What can hang from each mark
q882: q703
q825: q338
q703: q988
q557: q703 q838 q882
q988: q825
q456: q825 q882 q988
q838: q456 q557
q338: q825

Known rows, with every way that one mark hangs from another
q338[q825]: [ 0.32 -0.15  0.16 -0.05  0.00 -0.14  0.27 -0.14  0.02 -0.22 -0.07  0.23
 -0.20 -0.15  0.14 -0.26 -0.12 -0.14  0.28  0.19 -0.29 -0.14]
q557[q703[q988[q825]] q838 q882]: [ 0.06  0.70 -0.20 -0.01 -0.09  0.16 -0.13 -0.10  0.36 -0.07  0.37 -0.17
 -0.18  0.40 -0.22  0.07 -0.31 -0.20  0.51 -0.40 -0.46 -0.29]
q557[q838[q456] q882[q703]]: [ 0.11  0.50 -0.04  0.36 -0.11  0.46 -0.20 -0.05  0.11  0.05  0.18  0.05
 -0.21 -0.16 -0.17  0.17 -0.17 -0.04  0.00 -0.04 -0.27  0.13]
q557[q703[q988] q838[q456] q882]: [ 0.00  0.62 -0.10  0.07 -0.13  0.43 -0.17 -0.02  0.14  0.07  0.22 -0.20
 -0.07  0.32 -0.37  0.07 -0.22 -0.01  0.20 -0.49 -0.36 -0.22]
q456[q882[q703] q988[q825]]: [ 0.24 -0.05 -0.08 -0.03  0.10 -0.54 -0.08  0.08 -0.07 -0.19  0.15 -0.23
  0.16 -0.17  0.08 -0.25  0.00  0.01 -0.05  0.29  0.17  0.14]
q882[q703]: [ 0.10 -0.20  0.06  0.21 -0.03 -0.10  0.30  0.05 -0.03 -0.05  0.27  0.09
 -0.10 -0.41  0.10  0.28 -0.01 -0.11  0.00  0.22 -0.07  0.07]
q825[q338]: [-0.15 -0.24 -0.02  0.14  0.10 -0.07  0.28 -0.01  0.07 -0.13 -0.01  0.13
  0.02  0.09  0.08  0.29 -0.13  0.14 -0.09  0.04  0.35  0.05]
q456[q825[q338] q882 q988]: [ 0.00 -0.28  0.05 -0.07  0.17 -0.48 -0.10  0.04 -0.11 -0.46 -0.33 -0.12
  0.11  0.28 -0.05 -0.27  0.04  0.21 -0.25  0.20  0.56  0.09]
q988[q825[q338]]: [ 0.04 -0.09 -0.19  0.07 -0.05 -0.21  0.22  0.05  0.14 -0.05  0.10  0.19
 -0.02  0.13  0.22  0.04  0.04 -0.05  0.34  0.08  0.04 -0.02]
q456[q882]: [ 0.24  0.00  0.07  0.19  0.10 -0.32 -0.17 -0.07  0.16 -0.15 -0.01 -0.25
 -0.07 -0.12  0.01 -0.26 -0.27  0.05 -0.09  0.38  0.05 -0.10]
q882[q703[q988[q825]]]: [-0.05 -0.12  0.00 -0.04  0.01 -0.21  0.31  0.09 -0.15  0.04  0.27  0.19
 -0.02 -0.23  0.11  0.36  0.15 -0.11  0.19  0.09 -0.17 -0.06]
q838[q456[q825]]: [ 0.07 -0.22  0.12  0.14 -0.19  0.08  0.08  0.19 -0.19  0.13 -0.21  0.15
 -0.10 -0.03 -0.05 -0.23  0.28  0.07  0.00  0.06 -0.06 -0.02]
q557[q838[q456] q882]: [ 0.09  0.58  0.00  0.29 -0.09  0.39 -0.26 -0.05  0.22  0.08  0.06  0.02
 -0.27  0.03 -0.18 -0.07 -0.28  0.02  0.07 -0.11 -0.28  0.05]
q838[q456[q988]]: [-0.01 -0.17  0.13 -0.02 -0.05 -0.05  0.16  0.26 -0.25  0.20 -0.05 -0.01
  0.09 -0.09 -0.04 -0.24  0.13  0.20 -0.19 -0.09  0.13  0.17]
q838[q456[q825] q557[q703 q882]]: [-0.07 -0.18  0.04 -0.14 -0.06  0.42 -0.12 -0.03  0.04  0.23 -0.23  0.01
  0.09  0.10  0.02 -0.14  0.12 -0.07 -0.14 -0.22 -0.03 -0.02]
q557[q838[q456[q825 q882 q988]]]: [ 0.08  0.34  0.01  0.08 -0.24 -0.05 -0.14  0.01 -0.07 -0.05 -0.08 -0.09
 -0.18  0.05 -0.16 -0.31  0.11  0.03  0.17  0.03 -0.07  0.03]
q882[q703[q988[q825[q338]]]]: [-0.13 -0.18 -0.04 -0.03  0.04 -0.17  0.33  0.07 -0.16  0.00  0.23  0.21
  0.05 -0.15  0.10  0.48  0.16 -0.05  0.12  0.06 -0.03 -0.03]
q557[q882[q703]]: [ 0.15  0.04  0.07  0.29  0.18  0.15 -0.02  0.00  0.21 -0.08  0.17  0.07
 -0.14 -0.20  0.03  0.21 -0.36 -0.04 -0.18  0.12 -0.11  0.09]

Rows
[-0.13 -0.10 -0.05 -0.32 -0.03  0.07 -0.16 -0.07 -0.11  0.33 -0.13 -0.22
  0.32  0.02  0.03 -0.16  0.19  0.03 -0.08 -0.13  0.02 -0.14]
q838[q456[q882] q557[q703[q988[q825]]]]
[-0.17 -0.38  0.08 -0.14  0.08 -0.35  0.28  0.15 -0.16 -0.31 -0.23  0.17
 -0.02  0.28  0.04 -0.06  0.17  0.11 -0.06 -0.05  0.44  0.15]
q456[q825[q338] q988]
[-0.14 -0.24  0.01 -0.20 -0.13  0.24  0.11 -0.01 -0.06  0.37 -0.04 -0.08
  0.19 -0.11  0.09 -0.07  0.14 -0.04 -0.09 -0.20  0.01 -0.01]
q838[q456 q557[q703]]
[ 0.21  0.03 -0.04 -0.11  0.12 -0.61 -0.13  0.08  0.05 -0.17  0.04 -0.29
  0.10  0.04  0.07 -0.49 -0.11  0.07  0.01  0.22  0.17  0.06]
q456[q882 q988[q825]]
[-0.23 -0.39 -0.02 -0.20 -0.15  0.29  0.12 -0.03 -0.13  0.20 -0.27  0.07
  0.20  0.13  0.06  0.02  0.34 -0.01 -0.08 -0.20  0.20 -0.02]
q838[q456[q825[q338]] q557[q703]]
[ 0.13 -0.24  0.09  0.07 -0.07 -0.11 -0.10  0.20 -0.36 -0.04 -0.21 -0.09
  0.11 -0.12 -0.12 -0.29  0.32  0.17 -0.28  0.15  0.19  0.13]
q838[q456[q825 q882[q703] q988]]
[ 0.07 -0.07 -0.05  0.09  0.14 -0.29 -0.08 -0.05 -0.05 -0.16  0.07 -0.12
  0.11 -0.13  0.01  0.15 -0.05  0.07 -0.09  0.31  0.12 -0.07]
q456[q882[q703[q988[q825[q338]]]]]
[ 0.18 -0.26  0.11 -0.02  0.09 -0.49 -0.08  0.07 -0.19 -0.40 -0.15 -0.16
  0.02 -0.08 -0.04 -0.26  0.14  0.03 -0.18  0.33  0.27  0.10]
q456[q825 q882[q703] q988]
[-0.29 -0.11  0.00 -0.24  0.25  0.08  0.03 -0.18  0.15  0.13 -0.01  0.19
  0.08 -0.06  0.28  0.34 -0.14 -0.08 -0.12 -0.04  0.07  0.08]
q838[q557[q882[q703[q988[q825[q338]]]]]]
[-0.25 -0.04 -0.03 -0.24  0.10 -0.31  0.25  0.08 -0.05  0.06  0.05  0.22
  0.02  0.24  0.10  0.21  0.08  0.05  0.27 -0.11 -0.02 -0.18]
q703[q988[q825[q338]]]
[-0.03  0.55  0.00  0.16  0.05  0.22 -0.11 -0.13  0.19 -0.08  0.25  0.08
 -0.28 -0.06 -0.12  0.34 -0.30 -0.10  0.14 -0.07 -0.31 -0.01]
q557[q838 q882[q703[q988]]]
[ 0.07  0.41 -0.01  0.22 -0.11  0.34 -0.19  0.02 -0.01 -0.06  0.05  0.08
 -0.20 -0.04 -0.19  0.05 -0.02 -0.02 -0.01 -0.10 -0.18  0.19]
q557[q838[q456[q825 q988]] q882[q703]]
[ 0.12 -0.23  0.02  0.18  0.07 -0.26 -0.17 -0.08  0.05 -0.41 -0.33 -0.04
 -0.05  0.20 -0.03 -0.14  0.00  0.11 -0.10  0.37  0.32 -0.10]
q456[q825[q338] q882]
[ 0.21  0.45 -0.22  0.07 -0.36  0.03 -0.07  0.02  0.04 -0.02  0.25 -0.39
  0.02  0.15 -0.24 -0.30  0.04 -0.08  0.37 -0.21 -0.19 -0.11]
q557[q703 q838[q456[q882 q988[q825]]]]
[ 0.21 -0.20  0.07  0.24 -0.14  0.05 -0.14  0.12 -0.25 -0.01 -0.20 -0.03
  0.01 -0.17 -0.10 -0.20  0.28  0.11 -0.18  0.28  0.03  0.01]
q838[q456[q825 q882[q703]]]
[-0.18 -0.25 -0.03 -0.12 -0.01  0.47 -0.09 -0.05  0.01  0.16 -0.29  0.06
  0.18  0.20  0.01  0.03  0.13  0.02 -0.24 -0.26  0.17  0.03]
q838[q456[q825[q338]] q557[q703 q882]]
[-0.15 -0.11  0.09 -0.13  0.21  0.11  0.02 -0.19  0.23  0.13  0.01  0.11
 -0.03 -0.22  0.26  0.20 -0.24 -0.14 -0.18  0.06  0.01  0.11]
q838[q557[q882[q703]]]
[-0.25 -0.06  0.04 -0.28  0.08  0.38 -0.06 -0.03 -0.01  0.39 -0.10 -0.05
  0.22  0.07 -0.01  0.05 -0.01  0.04 -0.23 -0.36 -0.02 -0.05]
q838[q456 q557[q703[q988] q882]]
[-0.33 -0.23 -0.07 -0.36 -0.07  0.20  0.15  0.00 -0.15  0.39 -0.08  0.01
  0.30  0.10  0.09  0.10  0.27  0.01 -0.01 -0.33  0.08 -0.07]
q838[q456 q557[q703[q988[q825[q338]]]]]
[ 0.02  0.60 -0.08  0.14  0.01  0.18 -0.12 -0.12  0.22 -0.06  0.28  0.09
 -0.28 -0.01 -0.08  0.29 -0.24 -0.15  0.27 -0.06 -0.37 -0.01]
q557[q838 q882[q703[q988[q825]]]]
[-0.21 -0.06  0.04 -0.26  0.21  0.04  0.02 -0.16  0.17  0.18  0.02  0.15
  0.00 -0.13  0.27  0.22 -0.15 -0.15 -0.05 -0.01 -0.07  0.04]
q838[q557[q882[q703[q988[q825]]]]]
